What can hang from each mark
Y: D E
E: Y Z
G: S Z
Z: D E
S: D G
D: S Y

Each row was made from one small tree. Brackets hold a mark, then the marks that hang from it, in alphabetical order. Every link used is in the known rows. Write each row's tree.
Known rows
[D [S G] [Y [E Z]]]: [ 14.7  31.1  -6.1 -23.6 -17.4  -1.8   8.2  18.2  19.0 -29.2  10.6  -2.5
 -12.3 -11.9  12.3  -7.5  15.5  -7.9]
[D S]: [  1.0   8.3   1.6  29.4  16.5  -9.1   8.0  14.3 -38.4   2.6  -8.0   7.9
 -16.6  21.4  20.7 -19.0  24.7  15.8]
[Z D]: [-13.5 -23.7  -7.7  25.5  20.4  -5.6   0.8 -37.0 -47.1  28.3  -2.0  10.6
 -10.0  16.3 -10.6   4.2   2.5   3.8]
[S D G]: [-29.5  -4.9 -14.3   3.8   8.5 -15.2 -23.7 -21.1   0.6 -14.6   7.7 -12.8
  13.2  -3.0 -10.0  -6.7 -16.0 -18.3]
[E Z]: [ -1.0  15.6 -12.3  23.4  -8.6 -33.1   3.7  12.4 -30.1  14.8 -16.1 -14.9
 -47.9  12.0  -6.2  -4.1 -30.4  26.8]
[G [S D]]: [-20.1  -0.4  11.2  19.4   9.7   4.9 -10.2   0.7  10.2   0.9 -18.5   0.4
  13.7  14.3  -1.9  -0.2   4.5   0.7]
[Y [E Z]]: [-21.8  -5.8 -11.9  12.7  -7.8 -30.0  17.3  -4.0 -13.3   2.3 -14.5  -0.6
 -33.6  -5.1 -25.1 -15.3 -16.6  15.9]
[Z [D [S G] Y] E]: [ 21.4 -28.1   0.1 -14.0  34.6   7.5   3.5  -8.5   3.0   6.9  28.7   1.3
  33.3  -3.6  13.3   9.0  18.9 -10.9]
[Y D]: [ -5.1   6.3 -24.7  28.9  15.9  -6.2  14.1 -37.6 -36.4  28.7 -11.7  18.6
 -19.6   9.9  -5.2  -2.4  -5.2   8.9]
[E Y Z]: [  1.7  37.6 -19.0  25.2 -33.2 -46.9  19.5  32.9 -16.4  19.2  -3.1 -15.7
 -35.6 -16.0  13.2  -4.4 -39.9  26.1]
[G [Z [D S Y] E]]: [ 24.8 -26.1  26.2 -12.6  13.8  24.3  -5.4   9.9  -3.2   7.9   8.5   0.5
   8.8  17.8  12.2  18.2  11.6   3.3]
[G [S [D Y]] Z]: [  0.9  15.8  34.7 -12.1 -18.8  32.9 -19.0  23.4  33.6 -11.6 -16.9 -11.4
   4.4  24.6  11.2  20.9   3.6  -8.7]
[Y E]: [-37.5 -22.4 -10.8  24.4  16.6 -25.1  27.3 -15.4 -27.5   4.8  -7.2   8.5
 -12.6   3.2 -16.5 -25.0   6.1   3.7]
[G [S D] Z]: [-13.2  -4.3  35.4  -5.7 -12.7  19.8 -30.2  23.9  27.6 -12.8 -27.8 -19.8
  11.2  23.9 -12.2  10.9 -11.3  -1.1]
[S [D Y] G]: [-13.7  17.8 -15.0  -4.1   3.2  -0.6 -12.4 -24.0   7.8 -13.1  18.9  -5.8
   6.0  -3.1  15.4   4.4   0.4 -26.3]
[Y [D S] [E Z]]: [ 12.8  21.3 -21.4   4.2 -11.2   9.6   8.8 -25.0   0.8   1.2 -16.3  35.5
 -22.9 -17.2 -16.3 -10.2   9.5  14.5]
[Y [D [S G]] E]: [ -6.6  -0.2 -20.9  -9.8   7.3   9.6   7.6 -31.2   4.6 -12.5   0.1  21.6
  14.5 -17.2 -18.8 -21.4  18.2 -10.2]

Which tree is each row?
[ 11.8  18.0 -20.3   3.3   7.7   6.5  -5.3 -17.4 -10.8  -1.7  -2.3   8.5
   4.9   1.7   0.5 -11.3   5.5  -1.3] -> [Y [D [S G]]]
[ 22.9 -24.4   4.4  10.4  39.3  14.7  14.5 -15.5 -17.7  23.7  20.1  24.4
  14.6   5.2  26.1  10.9  32.3   1.5] -> [Z [D S Y] E]
[ -6.0   8.6 -29.9   8.0  -9.0  -6.3  15.1 -39.2  -4.3  12.9 -17.9  24.6
 -31.9 -18.4 -35.6  -6.0 -16.2  11.9] -> [Y D [E Z]]
[ -1.8 -16.7  -9.3 -20.3  -7.5 -24.7   1.2  26.3  21.6   2.4  10.2 -42.1
  24.3 -16.8 -19.8  -2.6 -53.8  -1.8] -> [S [G [Z [E [Y D]]]]]
[  8.1 -13.3  23.8  -1.8  -4.8  18.3 -24.0   4.9 -23.9   1.5 -11.2   0.4
  -6.5  27.3  -4.4  10.5  10.1   4.6] -> [G [Z [D S]]]
[ 11.1 -47.5  25.2  -7.0  17.3   9.5 -16.7  12.3  -8.7   7.3  -2.2  -5.3
  13.3  17.3 -12.9   5.8  -0.6  12.0] -> [G [Z [D S] E]]
[ 32.4  27.6  -4.2 -16.8 -16.2  10.4 -16.0  -3.0  -0.5  -3.3   7.3  -1.4
 -17.0   0.7   9.8  19.4   0.5   0.0] -> [E [Z [D [S G] Y]]]
[-22.9   0.8   5.2 -35.5 -17.8  14.2 -21.7 -11.0  38.7 -32.9  11.5 -15.1
  11.2  -9.9  -9.3   6.3  -5.4 -35.7] -> [S [D [Y E]] [G Z]]
[ 36.2  31.2   1.5   4.0  -9.7  13.1  -4.5  -8.5 -15.8  12.6   0.6  18.2
 -32.3   7.8  20.3  20.9  13.7  12.0] -> [E [Z [D S Y]]]
[  5.0  13.5  16.8 -32.8 -14.3  13.1   2.3  27.7  23.1 -35.5   9.8 -12.4
   3.9   4.1  13.5  -9.1  23.3 -19.9] -> [D [S [G Z]] [Y E]]
[  7.5  -7.1  11.5 -15.3  -9.1 -22.4  -3.9  62.9  17.8 -19.0  12.8 -41.1
  26.9  -7.4   9.9 -13.7 -21.5   4.7] -> [D [S [G [Z [E Y]]]]]
[  2.0 -38.0   9.2 -33.4   7.5  -1.5 -12.4   7.8  12.7  -0.1  16.5 -39.3
  23.6   8.4 -15.6  15.0 -26.3 -14.7] -> [S [G [Z [D Y] E]]]
[ -8.9 -41.5 -12.5  25.5  22.5 -29.7  25.5  -8.2 -19.1  38.9  19.1   1.5
  21.6 -20.9   1.2   3.4 -18.7  10.2] -> [Z D [E Y]]
[  5.8  -1.5   3.5   2.6  12.1  26.7  14.5 -37.4 -18.9   6.4  11.7  41.2
  -0.8  -1.9  18.0   5.3  53.6 -11.6] -> [Z [D S [Y E]]]
[-23.8  -8.1   6.2 -18.7 -13.6  -3.1 -42.5   0.8  16.0 -26.9  -0.8 -32.9
  10.7   5.8 -22.4   1.4 -30.3 -18.0] -> [S D [G Z]]
[-17.6   8.9  12.1   5.0   3.5  20.4   9.4 -11.3  27.5  -5.9  -7.5  17.7
  13.9   1.0   7.9   3.9  28.6 -14.6] -> [G [S [D [Y E]]]]
[ -0.8  -9.6  -2.7   3.1  -6.5   2.2  -1.3 -22.1  -9.5  -0.1  -8.7  24.5
 -15.8 -11.2 -22.7  -3.6  12.7  10.4] -> [Y [E [Z [D S]]]]
[-12.4   3.9  33.8 -19.7 -20.3  35.4 -10.2  13.8  45.4 -19.3 -15.6  -3.2
  10.7  10.2  -2.2  14.6  11.6 -18.4] -> [G [S [D [Y E]]] Z]
[  3.8  18.9  -0.4  11.6   7.7  10.6  32.1  -0.2 -15.7  -6.6   8.9  29.5
 -14.2   4.3  33.5 -13.5  51.9  -5.2] -> [D S [Y E]]
[ 32.7  59.9 -23.7  16.1 -35.1 -13.2  12.7  13.5  -4.3  16.5  -5.2  18.3
 -29.6 -28.5  21.4   0.9 -19.1  24.8] -> [E [Y [D S]] Z]
[ -8.3 -20.6  32.1  -5.0 -13.3  -2.7  -7.5  51.4  50.1  -4.1  -7.1 -27.4
  38.8 -10.3  -4.6   8.8 -31.5   3.7] -> [G [S D] [Z [E Y]]]
[ 11.1  -5.7 -23.0   5.1  14.9 -25.3  21.6  15.8  12.4  12.9  19.8  -5.1
  32.4 -33.1   8.8 -14.6 -16.3   6.0] -> [Z [E [Y [D [S G]]]]]
